Each row was made from one path, in order. Every step used is in the known rows, and no mark comes twice. Write each row's path.
Known rows:
U, D, W, E: [1.051,-3.377,-0.223,-0.297,2.888,0.318,-2.493,1.981,4.555,0.033,3.511,2.385,1.431,1.292,-0.885,-1.616,-0.424,-4.503,-0.011,0.346,5.757,3.367,-1.980,-0.334,0.003]
A, E, U, D: [0.672,-3.745,0.622,1.681,5.076,2.903,0.538,1.894,5.092,-0.698,3.295,3.138,0.181,1.312,-0.599,-0.366,1.168,-1.873,0.665,-2.791,4.358,3.347,2.128,-0.516,0.011]
H, E, A: [0.939,-3.432,2.405,-2.238,3.708,-0.338,-0.084,2.005,4.297,-0.942,2.054,1.932,1.897,1.252,-1.735,-3.243,2.465,-0.602,-0.503,-2.136,4.748,3.960,-1.087,0.556,1.608]
H, E, U: [1.256,-4.102,1.625,0.278,3.712,0.432,1.541,1.912,4.899,-0.635,4.565,2.370,1.739,0.781,-1.346,-2.762,2.485,-1.118,0.271,-3.040,4.039,4.069,0.913,1.344,1.161]
A, E: [0.476,-1.478,0.065,0.485,3.899,1.438,-0.515,1.629,4.162,-0.671,2.635,2.350,2.107,0.807,-1.862,-1.921,0.882,-0.965,-0.200,-2.852,4.952,2.013,-0.507,0.591,-0.755]
W, E, U, D, A: [-0.445,-4.939,0.588,-0.283,3.891,-0.283,1.217,0.960,5.280,0.264,2.048,2.774,-1.144,1.455,-0.657,-1.313,1.971,-1.676,0.740,0.884,4.465,4.970,-0.365,-1.363,1.527]
W, D, H, E, M: [1.090,-2.314,1.509,-0.510,5.671,-1.468,-0.750,0.550,3.497,-1.090,4.005,3.253,2.622,-0.323,-1.322,-3.508,0.534,-1.472,0.136,-2.918,5.134,3.490,-0.885,1.413,-0.572]
M, E, U, D, H: [1.641,-4.874,0.058,-0.934,4.985,0.629,0.564,2.446,4.360,-0.565,4.119,1.396,-0.423,3.029,-1.174,-0.058,0.672,-2.612,0.029,-1.615,2.387,5.255,-0.202,0.092,2.020]
A, D, W, E: [0.143,-1.875,-0.986,-0.247,1.959,1.592,-2.354,2.841,5.056,0.856,3.024,2.597,3.069,-0.191,-1.970,-2.269,-0.160,-5.525,-0.533,-2.782,6.637,2.931,-1.080,0.248,-0.533]
D, A: [1.449,-2.242,-0.291,-1.673,2.918,-1.173,-1.250,0.206,3.852,1.097,0.786,2.226,0.084,1.492,-1.089,-0.868,1.582,-0.342,-0.984,-0.600,4.595,3.440,-1.260,0.921,0.726]
H, E, M: [0.514,-2.638,1.379,0.319,4.545,-1.290,0.094,2.074,3.892,-0.560,3.249,2.138,1.869,0.456,-1.589,-3.741,0.547,0.012,0.715,-2.287,6.675,2.788,-0.001,3.534,-0.222]
E, W: [1.821,-1.470,-1.344,0.222,2.318,0.398,-1.930,2.158,3.792,-0.160,1.961,0.434,0.839,1.808,-0.837,-1.322,0.387,-3.199,-0.357,-2.864,4.304,2.160,-1.940,3.565,1.041]
W, E: [-0.584,-1.152,0.904,-0.507,2.578,-0.280,0.007,1.586,3.199,-0.464,3.733,1.221,1.198,0.893,-1.825,-2.958,0.631,-2.140,0.477,-0.262,4.795,2.850,-2.877,0.373,0.776]
U, D: [1.274,-1.524,0.278,-0.834,3.218,0.448,-1.954,1.217,2.319,0.521,2.718,2.296,-0.007,1.802,-0.584,-0.149,-0.729,-1.540,0.739,-0.768,4.901,2.896,-1.148,0.586,0.387]
D, U: [1.294,-2.066,-0.203,-1.166,2.681,-1.235,-0.282,0.225,4.066,0.070,4.786,1.112,1.911,1.646,-0.905,-0.500,2.599,-1.512,0.301,-1.246,2.724,4.243,0.502,2.262,0.940]
M, E: [1.380,-2.581,0.416,-0.697,3.536,0.191,-0.133,3.109,4.152,-0.168,3.174,0.541,0.557,2.612,-2.130,-2.735,1.237,-1.287,-0.232,-2.042,4.598,3.013,-1.613,1.668,1.983]
E, H: [1.456,-0.745,-0.565,-0.229,3.166,0.385,-0.460,1.032,2.680,-0.115,2.331,1.650,0.127,0.854,0.144,-0.538,-0.823,-0.904,-0.922,-2.716,3.419,3.272,-2.411,1.032,0.674]
U, D, A, E: [0.997,-3.805,-0.540,-0.539,4.744,0.963,-1.775,0.920,4.725,0.524,0.606,4.260,0.496,1.424,-0.905,-0.588,0.378,-0.238,-0.216,-0.870,5.262,2.970,0.025,-0.907,-0.396]
A, E, W: [1.048,-2.447,-1.578,1.488,3.293,2.099,-1.365,2.848,5.292,-1.041,2.146,1.280,2.169,1.247,-1.084,-2.202,0.786,-2.975,-0.600,-3.791,4.498,1.357,-1.264,2.755,-0.114]
D, W, E: [1.007,-2.479,-0.353,-0.490,2.161,-0.123,-1.760,1.959,4.887,-0.260,3.813,1.145,2.313,0.945,-1.638,-2.474,0.818,-4.267,-0.618,-0.864,5.398,2.857,-2.104,0.953,0.113]
U, D, H, E: [1.722,-3.490,0.715,-2.127,4.359,-1.002,-1.908,0.977,2.035,-0.357,4.086,3.070,2.491,1.462,-1.423,-1.035,-0.943,-1.424,0.164,-0.944,3.777,4.760,-1.652,-0.008,0.183]
W, D, H, E: [1.610,-2.124,1.355,-1.716,4.200,-0.684,-1.455,0.320,2.980,-0.829,4.713,3.306,3.044,0.175,-1.824,-2.737,0.683,-2.126,-0.428,-2.486,3.532,3.717,-2.020,-0.572,0.614]
H, E: [1.109,-2.556,1.014,-0.805,3.203,-0.648,-0.560,1.919,3.525,-0.089,3.786,2.269,2.552,0.719,-1.740,-2.970,1.055,-0.566,0.095,-2.098,4.919,3.311,-1.111,1.314,0.592]
D, M, E, W: [2.064,-3.701,-0.948,0.692,3.597,0.139,-1.921,3.702,5.919,-0.705,1.659,0.069,1.347,2.018,-1.705,-3.478,2.830,-2.475,-0.231,-1.920,4.682,2.642,-1.567,5.367,0.847]
M, E, H: [1.487,-2.593,-0.420,-0.263,4.107,0.850,0.633,3.176,4.112,-0.585,2.585,0.877,-0.457,1.753,-0.439,-2.003,-0.421,-1.129,-0.838,-2.837,3.695,3.444,-2.661,1.200,2.008]
U, D, H: [1.806,-1.540,-0.255,-2.135,3.789,-0.434,-2.520,0.528,1.501,0.177,3.092,2.028,0.870,1.986,-1.000,0.996,-1.319,-2.002,-0.309,-0.365,2.953,4.151,-2.018,0.177,0.077]

Which path is each row?
[0.805,-3.207,-1.327,0.114,4.521,0.786,-0.075,0.890,5.135,-0.448,0.263,3.332,0.504,0.393,-0.059,-0.872,0.235,0.057,-1.884,-2.328,4.094,3.531,-1.540,-0.407,-0.015] => D, A, E, H
[-0.102,-2.718,1.789,-2.078,3.819,1.603,-0.729,3.060,4.529,0.115,1.175,3.301,2.791,0.046,-2.147,-2.837,1.508,-1.766,-0.293,-4.333,5.834,4.049,-0.100,0.076,0.886] => H, E, A, D
[1.809,-3.279,-0.247,0.041,2.882,-0.123,-1.195,2.780,4.506,-0.878,2.965,1.313,2.335,1.295,-1.329,-3.501,0.812,-2.481,-0.231,-3.066,4.833,2.838,-1.737,3.231,0.985] => H, E, W
[1.597,-0.998,-0.529,0.525,2.870,1.385,-2.434,1.560,4.352,-0.376,2.708,1.810,0.671,1.141,-0.085,-2.394,0.865,-4.049,-0.220,-3.385,4.720,1.793,-2.029,1.659,1.081] => E, W, D
[1.282,-1.748,0.472,-0.496,4.068,-0.171,-3.161,0.927,2.978,0.774,2.015,2.835,0.786,0.892,-0.950,-0.726,1.297,-1.078,1.153,0.001,5.047,3.260,-0.314,2.396,-1.273] => U, D, M
[2.784,-4.103,-0.436,0.277,3.280,1.747,-1.502,1.424,5.454,0.217,3.558,2.559,0.424,1.737,-0.003,0.663,0.969,-4.328,-0.323,-2.056,4.607,4.386,1.808,0.774,0.296] => E, U, D, W
[1.322,-4.859,0.823,0.510,4.793,1.651,1.094,3.233,5.070,-0.321,3.600,1.676,-1.220,2.647,-0.843,-1.196,1.569,-1.885,0.869,-1.809,3.900,3.989,0.619,0.364,2.389] => M, E, U, D
[1.317,-2.622,1.220,0.353,4.694,0.548,-1.619,2.190,5.185,-0.509,3.076,2.110,0.772,0.661,-1.471,-3.848,3.427,-1.693,0.541,-1.658,5.099,2.331,-0.903,1.427,0.346] => W, D, M, E
[1.660,-3.733,-0.112,0.252,5.479,0.748,-1.380,2.779,4.360,-0.300,1.868,2.387,-0.473,1.428,-0.041,-1.576,0.511,-0.552,0.110,-0.938,4.336,4.178,-1.527,1.795,0.280] => U, D, M, E, H
[0.942,-3.752,1.933,-1.920,4.686,-0.315,-0.679,2.842,5.848,-0.823,0.657,0.519,0.532,2.225,-2.022,-3.244,4.497,-0.704,-0.428,-1.378,4.570,3.897,-0.678,2.491,1.271] => D, M, E, A
[-0.333,-3.830,1.513,1.148,4.684,0.470,0.252,1.443,4.723,-0.378,3.522,2.429,0.114,0.265,-0.922,-1.805,3.101,-2.165,1.953,0.608,4.581,4.589,0.405,0.956,-0.319] => W, E, U, D, M
[0.663,-2.037,-0.803,0.355,4.631,1.952,-1.234,3.662,4.923,0.472,1.171,2.627,1.097,-0.137,-1.243,-2.114,0.800,-1.597,-0.566,-3.722,5.178,3.597,-0.972,2.059,-0.277] => A, D, M, E, H
[0.853,-2.540,0.181,0.098,4.596,1.431,-1.107,0.200,5.679,-0.118,1.181,4.250,1.057,-0.059,-0.917,-2.335,2.031,-0.869,-0.604,-2.191,5.262,2.201,-0.437,-1.514,-0.149] => W, D, A, E
[2.503,-3.448,-0.838,-1.256,3.118,-0.976,-1.816,2.093,3.757,-1.115,3.177,1.112,3.401,1.488,-1.704,-2.190,0.228,-3.024,-1.036,-2.639,3.259,3.878,-2.690,2.980,0.769] => D, H, E, W
[0.752,-1.827,0.050,-1.909,3.454,0.281,-1.807,2.202,2.655,0.712,3.466,3.360,4.249,-0.135,-2.620,-1.729,-0.517,-2.270,-0.436,-3.933,4.432,4.415,-0.792,0.622,-0.374] => A, D, H, E
[0.773,-3.428,1.626,-2.251,4.102,0.543,0.325,3.413,5.325,-1.008,1.293,0.024,-0.283,3.076,-1.777,-2.743,2.955,-1.279,-0.919,-2.083,4.294,3.549,-1.767,0.665,2.811] => M, E, A
[1.326,-3.772,-0.111,-2.219,3.537,2.476,-1.900,4.271,7.100,0.386,0.527,1.811,1.787,1.981,-2.075,-2.004,1.771,-4.668,-1.887,-4.421,6.111,3.792,0.045,0.818,1.577] => M, E, A, D, W
[-0.156,-3.586,0.826,-0.736,4.276,-0.055,0.805,1.134,3.353,-0.649,4.208,1.970,0.245,1.431,-1.148,-0.510,0.290,-3.204,0.641,-0.166,2.544,5.275,-1.364,-0.851,0.847] => W, E, U, D, H
[1.291,-3.942,0.692,0.287,3.929,1.076,2.114,2.972,5.763,-0.455,3.780,0.778,-0.378,2.325,-1.590,-2.164,2.706,-1.835,-0.029,-2.773,3.664,3.818,0.396,1.708,2.638] => M, E, U
[2.683,-2.589,-0.949,-0.782,3.097,0.718,-3.812,1.273,4.069,0.593,3.028,2.613,1.083,1.653,-0.364,0.263,-0.531,-3.962,-0.528,-0.916,5.674,2.989,-0.195,0.868,-0.380] => U, D, W
[1.342,-4.420,0.829,0.702,4.670,0.390,1.056,2.724,6.347,-0.563,3.304,1.118,0.427,1.610,-1.801,-2.655,4.398,-1.122,0.373,-1.970,3.875,3.964,1.410,3.098,0.799] => D, M, E, U
[1.028,-3.064,-1.363,0.949,3.440,1.985,-2.811,4.624,5.982,0.623,0.952,1.561,2.074,1.020,-2.325,-3.163,1.980,-3.672,0.152,-4.038,5.863,2.476,-0.395,4.799,0.248] => A, D, M, E, W
[-1.023,-2.117,1.991,-2.049,3.305,-0.307,0.766,1.961,4.130,-0.971,1.529,0.436,0.453,1.426,-1.732,-3.121,2.362,-1.833,-0.044,-0.533,4.531,3.747,-3.135,-0.548,1.794] => W, E, A
[1.345,-2.880,0.591,0.102,3.777,1.192,0.025,1.303,3.739,0.195,3.383,2.446,-0.782,1.619,-0.332,0.175,0.791,-1.990,0.850,-1.865,3.875,3.916,0.957,0.481,1.016] => E, U, D
[0.664,-4.123,0.542,1.076,5.212,2.150,0.955,0.443,7.297,-0.447,2.034,4.301,0.075,0.113,-0.474,-1.750,3.630,-1.496,-0.657,-3.192,4.293,3.128,1.668,-1.638,0.482] => W, D, A, E, U
[1.345,-3.740,0.483,-0.183,4.665,0.021,-2.199,2.825,4.246,0.381,2.429,2.098,0.050,1.946,-1.515,-2.250,1.914,-0.841,1.033,-0.101,5.136,3.650,-0.377,2.198,0.046] => U, D, M, E
[1.641,-4.061,0.831,-1.253,4.115,-0.722,1.406,1.165,4.040,-0.947,4.769,2.302,2.714,0.931,-1.796,-1.411,1.768,-1.535,-0.744,-2.802,2.470,5.456,0.069,1.020,1.112] => D, H, E, U
[1.598,-2.946,-0.370,-1.728,3.629,-0.731,-2.083,0.323,3.335,1.483,0.760,3.238,-0.698,1.960,-0.545,0.263,0.226,-0.529,-0.121,0.399,4.961,3.799,-0.938,-0.007,0.596] => U, D, A
[0.334,-0.277,-0.195,-0.286,2.909,1.065,-2.947,1.607,3.390,1.600,1.586,3.206,2.490,-0.629,-2.034,-1.262,1.494,-1.843,0.579,-2.923,6.028,2.939,0.588,2.601,-1.839] => A, D, M
[-1.427,-1.658,0.922,-3.270,3.674,0.602,-0.639,2.082,3.690,-0.232,1.162,1.833,2.086,0.708,-2.492,-1.526,0.710,-3.649,-0.822,-2.348,4.159,4.807,-2.956,-1.425,0.839] => W, E, A, D, H
[1.157,-1.763,0.433,-0.552,3.498,-0.308,-0.834,-0.514,4.577,-0.234,5.182,2.383,1.615,0.669,-0.250,-1.394,3.219,-2.391,0.710,-2.055,2.935,3.635,0.234,0.279,0.973] => W, D, U
[1.191,-4.029,1.732,1.340,5.292,1.294,0.364,2.249,6.993,-0.733,3.704,2.363,-0.040,0.409,-1.164,-3.352,4.908,-1.902,0.483,-2.654,4.368,3.254,1.256,1.375,0.921] => W, D, M, E, U
[-0.004,-4.427,1.398,-2.602,3.901,0.241,0.051,1.999,5.918,-0.258,3.240,2.777,3.839,0.279,-1.651,-2.340,3.642,-2.259,0.265,-3.782,3.932,5.576,1.716,0.733,1.363] => H, E, A, D, U
